Known rows, with every way that one mark hangs from another:
(Q_711 (Q_676 Q_868)): [-0.01 -0.14  0.16  0.20 -0.03  0.08 -0.17  0.10 -0.07 -0.34  0.13 -0.14
  0.01  0.10  0.10 -0.08  0.37 -0.29  0.02]
(Q_240 (Q_868 (Q_676 (Q_711 (Q_419 Q_712) Q_966)))): [-0.27  0.40 -0.01 -0.04 -0.26 -0.10  0.11 -0.30  0.02 -0.04 -0.19  0.26
  0.03  0.01 -0.01  0.25 -0.38  0.00  0.19]
(Q_966 (Q_711 (Q_419 Q_712) (Q_676 (Q_868 Q_240)))): [-0.03 -0.34  0.12  0.01 -0.17  0.15  0.08 -0.13 -0.20 -0.10 -0.05  0.13
 -0.09 -0.05  0.14 -0.19  0.16 -0.06  0.07]
(Q_966 (Q_711 (Q_419 Q_712) (Q_676 Q_868))): [-0.12 -0.38  0.05  0.06 -0.11  0.18  0.01 -0.09 -0.13 -0.15 -0.02  0.07
 -0.06 -0.06  0.17 -0.25  0.16 -0.09  0.26]
(Q_711 (Q_676 Q_868) Q_966): [ 0.21 -0.06  0.08  0.18  0.32  0.02 -0.29  0.03 -0.04 -0.28  0.14  0.12
 -0.02  0.02  0.11 -0.02  0.43 -0.12 -0.13]
(Q_966 (Q_711 Q_419 Q_676)): [-0.13 -0.47 -0.17  0.01 -0.32  0.17 -0.11  0.03 -0.08  0.06 -0.10  0.17
  0.03  0.03  0.14 -0.17  0.26 -0.11  0.14]
(Q_966 (Q_711 Q_419)): [-0.19 -0.27 -0.33 -0.01 -0.15  0.13 -0.08 -0.01  0.13  0.37 -0.10  0.02
 -0.01  0.01  0.06 -0.22 -0.04 -0.07  0.45]
(Q_240 (Q_868 Q_676)): [-0.36  0.32 -0.14  0.02 -0.59 -0.04 -0.05 -0.21  0.09  0.15 -0.22  0.14
  0.06  0.21  0.04  0.32 -0.23 -0.37  0.44]
(Q_868 Q_240 Q_676): [-0.01  0.15  0.28 -0.20 -0.61 -0.01  0.16 -0.03 -0.04  0.25 -0.11  0.14
  0.01  0.16 -0.19  0.57 -0.18 -0.14 -0.42]
(Q_676 Q_711): [-0.16  0.17 -0.03  0.00  0.14 -0.04  0.05  0.26  0.18  0.00  0.11 -0.20
 -0.02  0.00 -0.21 -0.03 -0.01 -0.01  0.08]
(Q_712 Q_419): [ 0.01  0.13 -0.40  0.09 -0.34 -0.04 -0.24  0.01  0.03 -0.07  0.19 -0.37
  0.08  0.03 -0.04 -0.14 -0.13 -0.32  0.10]
(Q_709 Q_966): [-0.13 -0.11 -0.67 -0.12  0.10 -0.05 -0.12  0.33  0.07  0.55  0.04 -0.64
 -0.01  0.06  0.05  0.04 -0.23 -0.23  0.58]
(Q_868 Q_240 (Q_676 (Q_711 Q_419 Q_966))): [ 0.21  0.27  0.39 -0.22 -0.15 -0.15  0.26 -0.07  0.01  0.09 -0.11  0.32
  0.04  0.01 -0.23  0.40 -0.20  0.32 -0.72]
(Q_709 (Q_966 (Q_711 Q_419 (Q_676 Q_868)))): [-0.03 -0.44 -0.46 -0.07  0.20 -0.03 -0.14  0.18  0.00  0.34 -0.10 -0.41
 -0.02  0.00  0.28 -0.22  0.10 -0.11  0.57]
(Q_966 (Q_711 (Q_419 Q_712))): [-0.26 -0.24 -0.27 -0.06 -0.21  0.18  0.05 -0.04 -0.02  0.30 -0.06  0.02
 -0.06 -0.07  0.01 -0.16 -0.22 -0.06  0.47]
(Q_676 (Q_711 Q_419 Q_966) (Q_868 Q_240)): [ 0.37  0.42  0.24  0.09  0.70 -0.19  0.09 -0.09  0.20 -0.19  0.08 -0.05
 -0.05 -0.08 -0.06 -0.31  0.05  0.38 -0.23]
(Q_711 Q_676 Q_966): [ 0.11 -0.17 -0.12  0.05 -0.02  0.08 -0.26  0.12 -0.14 -0.11  0.09  0.24
  0.03  0.03  0.00  0.11  0.36 -0.13 -0.32]
(Q_711 (Q_419 Q_712) Q_676 Q_966): [ 0.12 -0.23 -0.11  0.02 -0.12  0.19 -0.03 -0.03 -0.35 -0.22  0.12  0.26
  0.07 -0.14  0.03 -0.04 -0.02  0.14 -0.37]
(Q_868 Q_676): [-0.19  0.04  0.11 -0.09 -0.45  0.06  0.01  0.05  0.06  0.21 -0.04  0.07
  0.07  0.13 -0.15  0.51 -0.25 -0.21  0.02]

Rows:
[ 0.08  0.20 -0.13  0.01  0.41 -0.06  0.00  0.09  0.17 -0.02  0.08  0.02
  0.04 -0.11 -0.14 -0.17 -0.09  0.34 -0.10] | (Q_676 (Q_711 Q_419 Q_966))
[ 0.01  0.19 -0.08 -0.03  0.35  0.01  0.13  0.06  0.03 -0.06  0.13  0.00
 -0.01 -0.20 -0.17 -0.10 -0.25  0.33 -0.08] | (Q_676 (Q_711 (Q_419 Q_712) Q_966))
[-0.18 -0.47 -0.56 -0.17  0.00 -0.02 -0.15  0.30 -0.04  0.49 -0.10 -0.37
 -0.06  0.05  0.17  0.02  0.16 -0.28  0.51] | (Q_709 (Q_966 (Q_711 Q_676)))
[-0.05 -0.40  0.01  0.11 -0.04  0.12 -0.12 -0.03 -0.01 -0.09 -0.07  0.08
  0.00  0.02  0.21 -0.28  0.31 -0.11  0.27] | (Q_966 (Q_711 Q_419 (Q_676 Q_868)))
[ 0.28  0.40  0.29  0.05  0.64 -0.13  0.21 -0.14  0.06 -0.24  0.14 -0.05
 -0.11 -0.17 -0.09 -0.23 -0.13  0.39 -0.22] | (Q_676 (Q_711 (Q_419 Q_712) Q_966) (Q_868 Q_240))
[ 0.33 -0.04  0.19  0.08  0.12  0.08  0.04 -0.21 -0.32 -0.38  0.13  0.19
 -0.01 -0.12  0.10 -0.14  0.10  0.20 -0.47] | (Q_711 (Q_419 Q_712) (Q_676 (Q_868 Q_240)) Q_966)
[ 0.10 -0.22  0.12  0.23 -0.03  0.12 -0.12 -0.01 -0.12 -0.39  0.10 -0.10
  0.11  0.05  0.17 -0.29  0.21 -0.03 -0.03] | (Q_711 Q_419 (Q_676 Q_868))
[-0.04  0.20  0.26 -0.13  0.03 -0.11  0.08  0.10  0.15  0.08 -0.02  0.18
  0.03  0.00 -0.23  0.48 -0.15  0.09 -0.25] | (Q_868 (Q_676 (Q_711 Q_966)))
[-0.21  0.41 -0.04  0.00 -0.21 -0.15  0.02 -0.26  0.13  0.03 -0.23  0.26
  0.08  0.08  0.02  0.19 -0.24  0.00  0.21] | (Q_240 (Q_868 (Q_676 (Q_711 Q_419 Q_966))))
[-0.10 -0.40 -0.42 -0.09  0.21 -0.06 -0.16  0.25  0.02  0.37 -0.08 -0.44
 -0.09  0.04  0.23 -0.08  0.20 -0.28  0.61] | (Q_709 (Q_966 (Q_711 (Q_676 Q_868))))
[ 0.14  0.33  0.16  0.13  0.78 -0.07  0.11 -0.07  0.13 -0.28  0.19 -0.14
 -0.07 -0.20 -0.04 -0.30 -0.16  0.34  0.16] | (Q_676 (Q_711 (Q_419 Q_712) Q_966) Q_868)
[ 0.13  0.33  0.40 -0.24 -0.13 -0.16  0.22  0.00  0.04  0.14 -0.08  0.30
 -0.02  0.04 -0.28  0.55 -0.09  0.16 -0.69] | (Q_868 Q_240 (Q_676 (Q_711 Q_966)))
[ 0.19  0.32  0.31  0.12  0.42 -0.13  0.18 -0.03  0.18 -0.24  0.07 -0.26
 -0.04 -0.03 -0.06 -0.32 -0.01  0.26 -0.07] | (Q_676 (Q_711 Q_419) (Q_868 Q_240))
[ 0.22 -0.16  0.20  0.17 -0.16  0.08 -0.03 -0.08 -0.17 -0.36  0.05 -0.03
  0.07  0.06  0.14 -0.26  0.24  0.02 -0.33] | (Q_711 Q_419 (Q_676 (Q_868 Q_240)))
[ 0.00  0.29  0.48 -0.23 -0.36 -0.12  0.29  0.04  0.02  0.08 -0.09  0.14
  0.00  0.09 -0.29  0.52 -0.13  0.03 -0.60] | (Q_868 Q_240 (Q_676 Q_711))
